What can hang from each mark:
k734: k31 k279
k665: k266 k292
k662: k31 k967
k967: k662
k279: k734
k292: k665
k31: k292 k662 k734

Each row was made from one small tree. The marks that hang from a mark follow it in brackets, in the order of their numbers. Every link used is in the known rows. Write each row's tree.
Known rows:
k662(k31 k967): [ 1.20  2.08  3.53  0.05 -0.42  1.49 -1.56  2.89  0.46  5.02 -1.52  2.41
 -0.27 -0.05  0.30  1.77  0.01 -6.37]
k31(k292 k734(k279)): [-1.58 -0.08  3.60 -0.63  0.44 -4.09 -3.09 -1.90  0.08 -4.74  0.27  0.66
  1.28  0.19 -0.54  1.13 -0.06 -0.53]
k662(k31(k292(k665) k734(k279)) k967): [-3.43 -0.86  0.69 -0.82  1.75  2.02 -0.24  0.70  0.70 -2.48  2.52 -0.64
  0.00 -1.64  2.56  0.13  0.46 -2.97]
k665(k266 k292): [-0.79  0.22 -2.12  0.82  3.64 -2.48  0.12  5.32 -0.33  1.95 -1.35 -0.24
 -0.08  1.04 -2.34 -0.47  2.70  7.53]
k734(k31(k292) k279): [-2.06  0.43  2.25  0.88 -0.83 -5.14 -2.80 -0.69 -0.66 -0.06 -0.87  0.92
  1.26  0.86 -1.96 -0.57  1.33  1.16]
k734(k31(k292 k662(k967)) k279): [ 0.55 -0.14 -0.36 -0.04 -0.94  0.23 -0.79 -3.18  1.09  0.93 -0.94 -0.88
 -0.47  0.17  0.33  0.27  0.19 -0.61]
k967(k662(k31(k292 k734(k279)))): [ 4.41  0.28  0.58  0.33 -2.36 -2.55 -0.15 -2.50  0.40 -2.06  3.27  2.30
  1.96  0.11  0.29  0.64 -3.32 -2.58]
k292(k665(k266)): [ 0.08  0.11 -1.49  0.25  0.95 -0.92  0.99  4.39 -0.18  1.87 -0.53 -0.05
 -0.13  0.66 -2.39 -1.23  3.00  7.56]
k734(k31(k292(k665)) k279): [-3.55 -0.69 -1.04  0.41 -0.36 -2.65 -1.45  0.59 -0.81 -0.73  0.09 -0.70
  0.57  0.57 -1.41 -2.07  1.81  4.77]
k279(k734(k31(k292 k662(k967)))): [-1.97  0.09  1.76  0.13  0.62  2.45 -0.18 -2.14 -0.32  0.40 -1.55  0.61
 -1.14 -0.71  1.90  0.45  1.39 -4.30]
k967(k662(k31)): [ 7.37  1.83  0.01  0.71 -3.84 -0.79 -0.39  1.24 -0.19  4.79  0.20  3.85
  1.06  1.19 -1.30  0.67 -2.93 -2.50]
k31(k662): [ 5.76  0.93 -1.03 -0.76 -2.46 -0.32 -2.51 -1.08  0.42  2.08 -3.04 -0.22
 -0.42  1.51 -1.94  1.77 -1.86  0.69]
k279(k734(k31(k662(k967)))): [ 0.11  1.12  1.68  0.12 -1.27  4.78 -2.86  0.67 -0.01  3.65 -2.74  1.78
 -0.81  0.38  1.93  0.26  2.72 -4.26]
k662(k31(k292 k734) k967): [-2.33  0.63  5.02 -0.26  2.39  0.89  1.23  0.44  0.49 -1.37  1.14  0.46
  0.17 -1.26  2.12  2.13 -1.74 -8.71]
k662(k967): [ 1.01  1.72  3.92 -0.21  0.15  0.83 -3.15  1.95  0.56  3.65 -1.87  2.60
 -0.23  0.25 -0.46  1.47  0.95 -2.72]
k31(k292(k665(k266)) k734): [-3.41 -1.05 -0.15 -0.20  3.69 -1.26  3.06  2.16 -0.26 -4.44  1.97 -2.07
  0.36 -0.48 -0.46 -0.69  0.99  5.48]
k734(k31(k662(k967)) k279): [ 2.11  0.64 -0.15 -0.09 -2.88  3.48 -3.50 -0.70  1.23  4.50 -1.91  0.48
 -0.16  1.34  0.56  0.07  1.44 -0.36]
k967(k662(k31(k292(k665) k734))): [ 2.82 -0.47 -2.07 -0.13 -0.73  1.08  3.08  0.05 -0.32 -1.91  3.71  0.53
  0.87 -0.43  1.16 -0.38 -4.51 -0.63]
k279(k734(k31)): [-2.57  1.77  4.07  1.02 -1.23 -0.42 -5.04  3.27 -1.66  2.49 -3.07  3.55
  0.90  1.20 -0.26 -0.52  4.08 -2.65]
k662(k31(k734(k279)) k967): [-0.82  1.30  4.52 -0.28 -0.94  2.80 -3.65  1.94  1.11  1.69  0.39  2.15
  0.90 -0.08  2.17  1.56  1.30 -6.27]

Which tree is each row?
[-3.15 -0.89 -2.08 -0.41  1.36  4.70  0.74 -0.67 -0.40 -0.14 -0.48 -0.78
 -1.78 -1.15  2.13 -1.12  2.00 -0.81] -> k279(k734(k31(k292(k665) k662(k967))))
[ 6.37  0.83  0.09  0.74 -1.74 -3.25  2.21 -1.53 -0.48  1.37  1.51  2.72
  0.69 -0.02 -1.50  1.04 -4.69 -2.74] -> k967(k662(k31(k292)))
[ 0.81 -1.65 -3.10 -1.54  0.79  1.43  0.95 -1.96  0.33 -4.82  0.25 -3.46
 -0.63  0.02  0.39  0.51 -3.19  2.11] -> k31(k292(k665) k662 k734)
[-5.06  0.87  4.10  0.83  0.83 -3.14 -2.51  0.55 -1.91 -1.09 -1.91  2.42
  0.55 -0.02 -0.51 -0.32  2.40 -2.56] -> k279(k734(k31(k292)))
[-1.01 -0.89 -3.51 -0.36  0.68  4.12  2.48 -0.55  0.25  1.21 -0.20 -2.75
 -1.41 -0.27  1.05 -0.82 -1.24  1.39] -> k734(k31(k292(k665) k662(k967)))
[ 2.97 -0.78 -2.74 -0.20 -1.87 -0.22  1.06 -1.17  0.15 -2.43  4.33  0.89
  1.29 -0.28  1.03 -0.98 -3.01  0.99] -> k967(k662(k31(k292(k665) k734(k279))))
[ 1.24 -0.31 -1.06  0.24 -2.25 -2.69 -1.40 -3.33  0.09 -0.45 -1.57 -1.22
  0.27  1.15 -1.46  0.00 -0.64  1.85] -> k734(k31(k292 k662) k279)
[-0.35  0.88  3.76 -0.04  1.69 -1.01  1.25  0.46  0.07  1.56 -0.10  0.85
 -0.69 -1.36  0.06  1.92 -1.29 -6.72] -> k662(k31(k292) k967)
[-1.76 -1.05 -3.03  0.01  0.20  1.58 -0.08 -0.86 -1.16 -1.73 -1.58 -1.58
 -0.98 -0.13  0.54 -1.39  1.49  1.53] -> k279(k734(k31(k292(k665) k662)))
[-1.89 -1.13 -3.75  0.33  2.36  3.15  5.91  0.75  0.51  1.14  0.86 -3.40
 -1.41 -0.54  0.40 -1.70  1.16  5.42] -> k734(k31(k292(k665(k266)) k662(k967)))
[-6.35 -0.59  0.33  1.38  2.59 -1.43  2.72  3.26 -1.76 -1.43  0.21  0.24
 -0.19 -0.64 -0.49 -2.67  5.34  5.12] -> k279(k734(k31(k292(k665(k266)))))
[-1.84 -0.52 -1.33  0.69  2.40 -2.65  4.91  2.47 -0.57 -0.56  1.18 -1.46
 -0.40 -1.04 -1.93 -0.71  0.77  3.46] -> k662(k31(k292(k665(k266))))
[ 4.33  0.56  1.09  0.26 -1.20 -1.52  2.01 -1.48 -0.24 -1.29  2.71  1.87
  1.42 -0.05  0.43  1.08 -5.10 -4.63] -> k967(k662(k31(k292 k734)))
[-0.25 -1.43 -4.87 -0.10 -1.49 -0.33 -0.42 -2.21 -0.09 -0.95 -0.34 -3.04
 -0.15  0.77 -0.99 -1.60 -0.19  5.58] -> k734(k31(k292(k665) k662) k279)
[ 2.78 -0.01  0.28 -1.09  0.88  0.69  1.02 -3.37  1.11 -0.05 -1.13 -0.94
 -1.57 -0.66 -0.27  2.23 -2.61 -2.20] -> k31(k292 k662(k967))
[-1.30 -1.36 -3.83 -0.53 -0.52  2.69  0.54 -1.95  0.70  0.80  0.46 -2.57
 -1.09 -0.23  0.89 -1.26  0.75  3.29] -> k734(k31(k292(k665) k662(k967)) k279)
[ 0.16 -2.28 -4.11 -0.81  1.14 -0.10  2.37 -2.16  0.99 -5.18  1.96 -3.84
 -0.10 -0.17 -0.32 -0.65  0.61  8.33] -> k31(k292(k665(k266)) k662 k734(k279))
